Known rows, with every way that one mark hangs from another:
(A V): [-2.07  1.23  0.06 -1.34 -0.27 -0.60  0.30  0.96  0.34  0.39 -0.48 -1.06
  0.77  0.31  0.95 -0.19  0.74  0.10 -0.15 -1.41  1.07 -0.50  0.78 -0.71
 -0.56 -0.19 -1.03 -0.61 -0.04 -0.22]
(X (G (F (T (C D)))) (V A)): [-3.84  2.21 -1.72 -1.16 -2.75  0.39  0.94  3.39  3.71  0.64 -2.41 -0.90
 -1.67 -1.32 -0.59  0.37  0.39 -0.89  0.72 -5.44  3.62  0.89  1.63  0.63
  0.23 -2.70 -1.15 -1.05  0.16 -1.51]
(G (F T) (X V)): [-1.19  0.86 -1.34  2.27 -1.10 -0.55  1.46  1.63  3.95 -0.22 -2.95  0.07
 -1.53 -2.07 -1.73  1.12 -0.80 -0.64  0.34 -4.22  3.26  2.19  1.65  1.43
  1.42 -3.09 -1.87 -1.44  0.10 -0.84]
(V (X (G (F T)))): [-2.75  1.76 -0.75 -1.44 -1.56  0.45  0.17  1.93  3.51 -0.03 -0.84 -0.19
 -0.91 -0.25 -0.17 -0.10  0.83  0.56  0.20 -3.76  2.80  1.95  1.02  0.35
 -0.03 -0.97 -0.84 -0.99  0.35 -1.63]
(A (V (X (G (F (T C N)))))): [-3.48  2.31 -0.79 -1.02 -1.35 -0.20 -0.20  2.12  2.09  0.01 -1.76 -1.22
 -0.39  0.05  0.69 -0.20  1.77 -0.41  0.96 -3.86  2.81  0.49  1.21  0.45
 -0.57 -1.01 -1.37 -0.76  0.68 -1.11]
(N E (T (C (D S)))): [ 1.11 -1.32 -0.27  4.39  1.62  0.48 -2.53 -0.16 -2.84 -2.60 -1.49  0.11
 -0.26 -1.38 -0.20 -0.83  1.82 -2.30  3.64  2.10 -0.82 -1.86 -1.45  4.57
  0.39 -0.06  2.60  2.61  0.05  1.04]
(E (N (T (C (D S))))): [ 0.97 -0.69 -0.86  3.65  1.26  0.70 -1.88  0.10 -2.47 -2.14 -1.44  0.09
 -0.50 -0.79  0.50 -0.71  1.65 -1.91  3.16  1.76 -0.69 -1.82 -1.39  3.57
  0.03  0.63  1.58  1.91  0.46  0.73]
(G F X): [-0.39  0.31 -0.64  1.11 -0.53 -0.35  0.94  0.61  3.69 -0.82 -2.08  0.03
 -1.16 -2.03 -1.09  0.58 -0.28  0.19  0.29 -2.55  1.96  2.33  1.11  1.06
  1.49 -1.85 -1.59 -0.77 -0.03 -0.22]
(T (C (D B)) (N E)): [ 0.31 -1.49 -1.12  4.28  0.34  1.02 -1.84 -0.29 -2.88 -2.41 -1.78 -0.03
 -0.89 -1.60  0.61  0.02  1.76 -2.68  3.97  2.65 -2.15 -2.22 -1.95  4.36
 -0.36 -0.13  2.39  3.34  0.78  1.95]
(V A (X (G (F (T (C D) N))))): [-4.23  2.55 -1.03 -2.29 -2.34  0.79 -0.13  2.85  3.79  0.38 -1.73 -1.44
 -0.74 -0.33  0.62 -0.26  1.99 -0.08  1.22 -4.38  3.45  0.88  1.18  1.01
 -0.24 -1.25 -1.15 -0.38  0.72 -1.54]
(X (G (F T))): [-1.27  0.55 -1.20  0.54 -1.24  0.54  0.16  1.51  2.90 -0.43 -1.30  1.07
 -1.71 -1.05 -1.13  0.28 -0.42 -0.17  0.45 -3.81  2.06  2.05  0.87  1.07
  0.25 -1.49 -0.50 -0.41 -0.20 -1.19]
(E N): [ 0.76 -0.02 -0.48  1.47  0.99  0.28 -0.80 -0.39 -1.17 -1.10 -1.17  0.22
 -0.14  0.09  1.03 -0.38  0.89 -0.91  1.58  0.42 -0.13 -1.01 -0.31  1.19
  0.05  0.43 -0.44  0.16  0.41  0.15]
(T C): [ 0.69 -0.44 -0.08  1.62 -0.26  0.00 -0.86  0.21 -1.29 -0.56 -0.48 -0.32
 -0.91 -0.10 -0.50 -0.19  0.90 -1.24  1.12  0.34 -0.04 -0.40 -0.52  1.20
 -0.09 -0.04  1.07  1.08  0.65  0.14]
(S (D B (C (T N)))): [-2.93 -1.99 -1.86  1.10 -1.75  1.63  0.86  1.38  0.76 -0.62  0.70 -1.34
  1.31 -1.99  1.06  0.88 -1.82  0.18  0.51  2.65 -3.57 -1.29 -2.82  3.04
 -1.38  0.03  4.03  2.96 -0.76  2.02]
(A (V (X G))): [-3.88  2.63 -0.24 -3.09 -1.39 -0.33  0.41  2.05  2.11  0.56 -0.60 -1.70
  0.57  0.51  1.41 -0.48  1.61  0.68 -0.01 -3.17  2.50  0.35  1.37 -1.16
 -0.66 -0.45 -1.62 -1.38  0.36 -1.13]
(F (T (C (D B)) (N E))): [ 0.38 -1.55 -1.44  5.61  0.26  0.85 -1.36  0.25 -2.21 -1.63 -1.64  1.07
 -1.10 -1.02 -0.54  0.60  0.40 -2.64  2.99  0.68 -0.64 -1.27 -1.26  4.54
 -0.53 -0.78  2.05  2.63  0.42  0.75]
(F (T (C (D S)) (N E))): [ 0.30 -1.40 -1.41  5.64  0.18  0.88 -1.48  0.30 -1.94 -1.57 -1.59  1.00
 -1.10 -0.87 -0.77  0.47  0.52 -2.38  3.04  0.54 -0.61 -1.29 -1.25  4.61
 -0.29 -0.83  2.03  2.68  0.38  0.68]
(G F (X (V A))): [-2.08  1.74 -0.80 -0.53 -1.47 -0.68  1.66  1.74  4.61  0.20 -2.91 -1.25
 -0.87 -1.96 -0.68  0.58  0.06 -0.01  0.18 -4.03  3.31  1.75  1.93  0.07
  1.50 -2.73 -2.58 -1.94  0.26 -0.64]
(S (D B C)): [-3.27 -2.14 -1.04  0.34 -1.74  1.03  1.38  1.79  0.67  0.06  1.34 -1.11
  1.40 -1.34  0.50  0.49 -1.79  1.03 -0.47  2.30 -2.61 -1.13 -1.99  1.90
 -1.46  0.05  3.85  2.17 -0.84  1.60]
(T (C (D S)) N): [-0.23 -1.04 -1.33  3.45 -0.56  1.12 -1.39  0.24 -1.82 -1.55 -1.04 -0.39
 -1.17 -1.26 -0.03  0.16  1.43 -1.76  3.05  2.25 -2.04 -1.69 -1.92  3.61
 -0.23  0.00  2.39  3.25  0.75  1.65]
(D C): [-1.23 -0.81 -0.40  0.14 -1.00  0.18  0.23  0.80  0.17 -0.05  0.30 -0.47
  0.82 -0.35  0.52 -0.18 -0.56  0.02 -0.34  0.84 -0.95 -0.18 -0.98  0.66
 -0.28 -0.14  2.03  1.16 -0.05  0.54]
(G (F (T (N E))) (X (V A))): [-1.49  1.35 -1.47  2.46 -0.92 -0.50  0.81  1.40  3.87 -0.38 -4.24 -0.38
 -1.29 -2.05 -0.98  0.88  0.05 -1.34  1.71 -4.50  3.44  1.26  1.74  2.04
  1.50 -3.37 -2.53 -1.42  0.51 -0.60]
(V A (X (G (F (T N))))): [-4.13  2.94 -0.75 -2.95 -2.17  0.48  0.11  2.54  4.36  0.79 -1.83 -1.31
 -0.35  0.06  0.70 -0.38  1.65  0.34  0.77 -4.92  3.82  1.17  1.63  0.08
 -0.18 -1.27 -1.97 -1.41  0.75 -1.82]
(G (F T) X): [-0.27 -0.03 -1.08  2.91 -0.54 -0.24  0.89  0.94  3.48 -0.77 -2.37  0.81
 -1.47 -2.00 -1.83  0.99 -0.86 -0.36  0.45 -3.34  2.58  2.52  1.18  2.08
  1.30 -2.31 -1.31 -0.53 -0.12 -0.64]
(T (C (D B S)) (N E)): [-0.44 -1.79 -1.21  4.43 -0.06  1.20 -1.53  0.05 -2.49 -2.41 -1.31 -0.08
 -0.55 -1.84  0.42 -0.06  1.49 -2.18  3.89  3.27 -2.55 -2.37 -2.38  4.57
 -0.66 -0.09  3.35  3.70  0.72  2.21]

Rows:
[ 0.03  0.06 -1.41  3.66 -0.39 -0.14  0.44  0.56  3.20 -1.03 -3.11  0.78
 -1.74 -2.06 -1.57  1.02 -0.52 -0.85  1.33 -3.12  2.13  2.10  0.97  2.62
  1.40 -2.37 -1.51 -0.34  0.24 -0.26] : (G (F (T N)) X)
[-3.51  2.67 -1.66 -1.30 -2.44  0.11  0.84  2.81  4.06  0.86 -2.99 -0.78
 -1.45 -1.03 -0.34  0.31  0.29 -0.84  0.90 -5.80  3.68  0.92  1.88  0.02
  0.31 -2.76 -2.10 -1.96  0.44 -1.56] : (X (G (F (T N))) (V A))
[-4.38  3.03 -0.31 -4.36 -2.25  0.33  0.44  2.66  4.65  0.97 -1.17 -1.69
 -0.02  0.11  0.90 -0.60  1.69  0.96  0.05 -4.69  3.83  1.36  1.73 -0.83
 -0.15 -1.00 -1.93 -1.69  0.55 -1.87] : (V A (X (G F)))
[-1.85  1.94 -0.53 -0.83 -1.48 -0.77  1.52  1.36  2.49  0.87 -1.92 -1.97
  0.09 -0.74  0.29  0.26  0.40  0.05  0.46 -2.33  2.28  0.36  1.53 -0.81
  1.03 -1.89 -2.34 -1.96  0.56 -0.39] : (G (X (V A)))
[ 1.05  0.02 -1.50  2.14  0.53  1.19 -1.48 -1.17 -0.26 -1.90 -1.82 -0.32
 -0.01 -1.36  1.24  0.58  0.23 -2.05  2.70  0.85 -2.03 -0.77 -1.73  2.95
  0.31 -0.18  0.42  1.72  0.17  0.96] : (C (T (N E)))
[ 0.58 -0.31 -1.34  4.89 -0.12 -0.14 -0.30  0.41  2.28 -1.70 -3.68  0.76
 -2.03 -2.19 -1.69  0.79  0.13 -1.71  2.36 -2.86  2.08  1.66  0.67  3.60
  1.46 -2.51 -0.99  0.28  0.52 -0.11] : (G (F (T C (N E))) X)
[-2.39  1.89 -1.82  0.12 -1.94  0.17  0.68  2.21  3.34  0.18 -2.68 -0.02
 -1.96 -1.30 -0.86  0.55 -0.13 -0.95  0.94 -4.86  2.75  1.27  1.37  0.49
  0.47 -2.61 -1.42 -1.58  0.34 -1.26] : (X (G (F (T N))) V)
[-3.93  2.79 -0.66 -2.52 -1.77  0.44 -0.19  2.31  4.07  0.42 -2.15 -1.19
 -0.24 -0.01  0.84 -0.51  1.85  0.08  1.25 -4.80  3.77  0.91  1.59  0.46
 -0.08 -1.38 -1.95 -1.34  0.72 -1.71] : (V A (X (G (F (T (N E))))))
[-3.05  2.39 -1.60 -0.27 -2.13  0.09  0.26  2.63  3.30  0.31 -3.49 -0.81
 -1.63 -1.12 -0.33  0.12  0.79 -1.50  1.76 -5.57  3.63  0.50  1.69  0.87
  0.40 -2.90 -1.72 -1.51  0.64 -1.40] : (X (G (F (T C (N E)))) (V A))
[-3.51  2.32 -0.67 -1.10 -0.89 -0.20 -0.23  1.79  2.23 -0.18 -1.93 -0.98
  0.02 -0.01  1.02 -0.29  1.68 -0.22  1.09 -3.88  2.77  0.38  1.33  0.46
 -0.44 -1.13 -1.73 -1.05  0.43 -1.07] : (A (V (X (G (F (T (N E)))))))
[-0.88 -1.24 -0.65  1.95 -0.84  0.88 -0.44  1.08 -1.18 -1.03  0.45 -0.38
 -0.70 -1.06 -0.44  0.06  0.73 -0.71  1.19  1.79 -1.16 -0.86 -1.43  2.52
 -0.41  0.13  2.87  2.82  0.04  0.92] : (T (C (D S)))
[ 0.67 -1.65 -0.28  4.42  1.45  0.58 -2.18  0.07 -2.87 -2.66 -1.24  0.16
  0.00 -1.72 -0.17 -0.79  1.56 -2.23  3.56  2.65 -1.11 -1.97 -1.75  4.63
 -0.05  0.04  3.26  2.82  0.03  1.32] : (N E (T (C (D B S))))
[-3.81  2.86 -1.13 -3.10 -2.56  0.00  1.22  2.87  4.39  1.00 -2.28 -1.33
 -1.08 -1.00 -0.02  0.01  0.47 -0.09  0.14 -5.39  3.56  1.06  1.98 -1.05
  0.39 -2.42 -2.11 -2.23  0.24 -1.52] : (X (G F) (V A))
[-3.27  2.55 -1.69 -0.76 -2.52  0.13  0.57  2.90  3.64  0.66 -3.15 -0.90
 -1.77 -1.06 -0.55  0.23  0.58 -1.26  1.27 -5.66  3.68  0.78  1.72  0.46
  0.29 -2.80 -1.72 -1.59  0.67 -1.49] : (X (G (F (T C N))) (V A))
[-1.99 -1.33 -1.78  0.97 -1.32  1.43  0.12  0.88  0.83 -0.51  0.14 -1.49
  0.79 -1.34  0.91  0.77 -1.28  0.06  0.75  1.50 -2.99 -1.13 -2.21  2.90
 -0.48 -0.17  2.70  2.51 -0.75  1.45] : (S (D (C (T N))))
[-1.50 -1.67 -0.72  2.04 -1.15  1.01  0.08  1.44 -1.28 -1.11  0.85 -0.26
 -0.32 -1.55 -0.35  0.13  0.37 -0.61  1.06  2.54 -1.58 -0.95 -1.84  2.61
 -1.03  0.27  3.77  3.13  0.05  1.30] : (T (C (D B S)))
[ 0.97 -1.04 -1.07  4.24  0.62  0.87 -2.36 -0.66 -2.84 -2.33 -2.13 -0.15
 -1.33 -1.13  0.49 -0.03  2.11 -2.78  4.12  1.84 -1.76 -2.09 -1.56  4.27
  0.29 -0.26  1.48  3.04  0.79  1.58] : (T (C D) (N E))
[-2.73 -2.17 -1.77  1.54 -1.35  1.64  0.54  1.16  0.44 -0.99  0.35 -1.24
  1.44 -2.06  1.22  0.73 -1.59 -0.05  1.00  2.73 -3.64 -1.56 -2.84  3.45
 -1.26 -0.06  4.03  3.04 -0.75  2.11] : (S (D B (C (T (N E)))))
[ 0.54 -1.04 -0.90  3.70  1.07  0.80 -1.49  0.36 -2.50 -2.19 -1.17  0.15
 -0.24 -1.12  0.60 -0.67  1.34 -1.85  3.05  2.31 -0.96 -1.94 -1.66  3.64
 -0.41  0.73  2.21  2.13  0.47  1.03] : (E (N (T (C (D B S)))))
[-3.13 -1.78 -0.92  0.56 -1.30  1.47  1.30  1.81  0.02 -0.77  1.86  0.08
  0.87 -2.03  0.22  0.44 -0.72  0.90 -0.09  3.17 -2.20 -0.84 -1.90  2.05
 -1.39  0.40  3.88  2.89 -0.86  1.63] : (C (D B S))
[-2.06  1.53 -0.91  0.07 -1.17  0.52 -0.76  1.44  2.54 -0.77 -1.83 -0.21
 -1.25 -0.43 -0.07 -0.27  1.56 -0.49  1.68 -3.38  2.42  1.29  0.66  1.54
  0.12 -1.13 -0.62 -0.39  0.80 -1.24] : (V (X (G (F (T C (N E))))))
[ 0.10 -1.23 -0.56  3.11  0.30  0.62 -1.24  0.83 -1.99 -1.51 -0.27 -0.13
 -0.37 -1.51 -0.65 -0.42  0.92 -1.51  2.15  2.28 -0.95 -1.19 -1.67  3.45
 -0.35  0.35  3.24  2.60  0.09  1.01] : (N (T (C (D B S))))
[-3.46  2.48 -1.46 -1.25 -2.62  0.03  0.88  3.16  3.85  0.86 -2.65 -0.90
 -1.59 -0.98 -0.66  0.19  0.36 -0.88  0.64 -5.83  3.97  1.08  1.88  0.08
  0.24 -2.76 -1.56 -1.71  0.41 -1.75] : (X (G (F (T C))) (V A))
[-3.92 -2.29 -1.46  0.88 -2.58  1.63  1.71  2.19  1.26 -0.88  1.80 -0.63
  2.46 -2.62  0.86  0.28 -2.14  0.55 -0.37  3.91 -3.55 -0.60 -3.59  2.36
 -2.14  0.32  6.35  3.42 -0.37  2.08] : (D B (C T) S)
[-1.58 -0.13 -1.66  2.26 -1.23  1.06 -0.49  1.54  2.04 -1.43 -1.77  1.01
 -1.87 -1.74 -0.99  0.19  0.21 -0.82  1.93 -2.56  1.09  1.11 -0.02  2.95
  0.17 -1.55  0.79  1.11 -0.07 -0.36] : (X (G (F (T (C (D S)) (N E)))))
[-4.46  2.51 -0.79 -2.83 -2.45  0.72  0.19  3.12  3.99  0.54 -1.24 -1.41
 -0.56 -0.25  0.49 -0.31  1.75  0.27  0.61 -4.58  3.76  1.16  1.36  0.65
 -0.28 -1.20 -1.05 -0.51  0.47 -1.79] : (V A (X (G (F (T (C D))))))
[-2.07 -1.75 -2.41  2.69 -0.76  2.67 -0.14  0.59 -0.26 -2.67  0.08 -0.25
  0.88 -3.42  1.49  1.05 -0.45 -1.19  2.58  4.01 -4.25 -1.59 -3.64  5.00
 -1.07  0.23  4.30  4.62 -0.69  2.60] : (C (D B S) (T (N E)))
[-4.17 -2.36 -0.64  0.58 -2.41  0.85  1.93  2.36  0.83 -0.17  1.99 -0.32
  2.35 -1.84  0.40 -0.24 -1.73  1.23 -0.84  3.70 -2.62 -0.73 -2.66  1.25
 -2.17  0.27  5.81  2.52 -0.18  1.86] : (D B C S)
[-3.70  2.46 -0.78 -1.55 -1.27 -0.18  0.07  2.07  2.54  0.20 -1.61 -1.09
 -0.11  0.08  0.87 -0.15  1.47  0.01  0.61 -3.98  2.84  0.67  1.37  0.05
 -0.54 -1.02 -1.74 -1.14  0.46 -1.17] : (A (V (X (G (F (T N))))))
[ 0.06 -0.25 -1.11  3.72 -0.64 -0.25  0.48  1.05  2.89 -1.06 -2.62  0.64
 -1.91 -2.02 -2.03  0.89 -0.43 -0.94  0.99 -3.19  2.55  2.34  0.94  2.66
  1.28 -2.33 -0.78  0.00  0.20 -0.57] : (G (F (T C)) X)
[-3.68  2.26 -0.56 -1.52 -1.44 -0.25  0.11  2.40  2.34  0.18 -1.28 -1.19
 -0.23  0.10  0.57 -0.24  1.52 -0.03  0.35 -4.05  3.10  0.78  1.35  0.08
 -0.62 -0.97 -1.21 -0.90  0.43 -1.35] : (A (V (X (G (F (T C))))))
[ 1.08 -0.64 -1.16  4.79  0.04  0.29 -1.33  0.01 -1.54 -0.68 -1.77  0.88
 -1.43 -0.12 -1.03  0.50  0.27 -2.40  2.32 -0.62  0.25 -0.55 -0.57  3.09
 -0.22 -0.77  0.81  1.38  0.82  0.02] : (F (T C N))
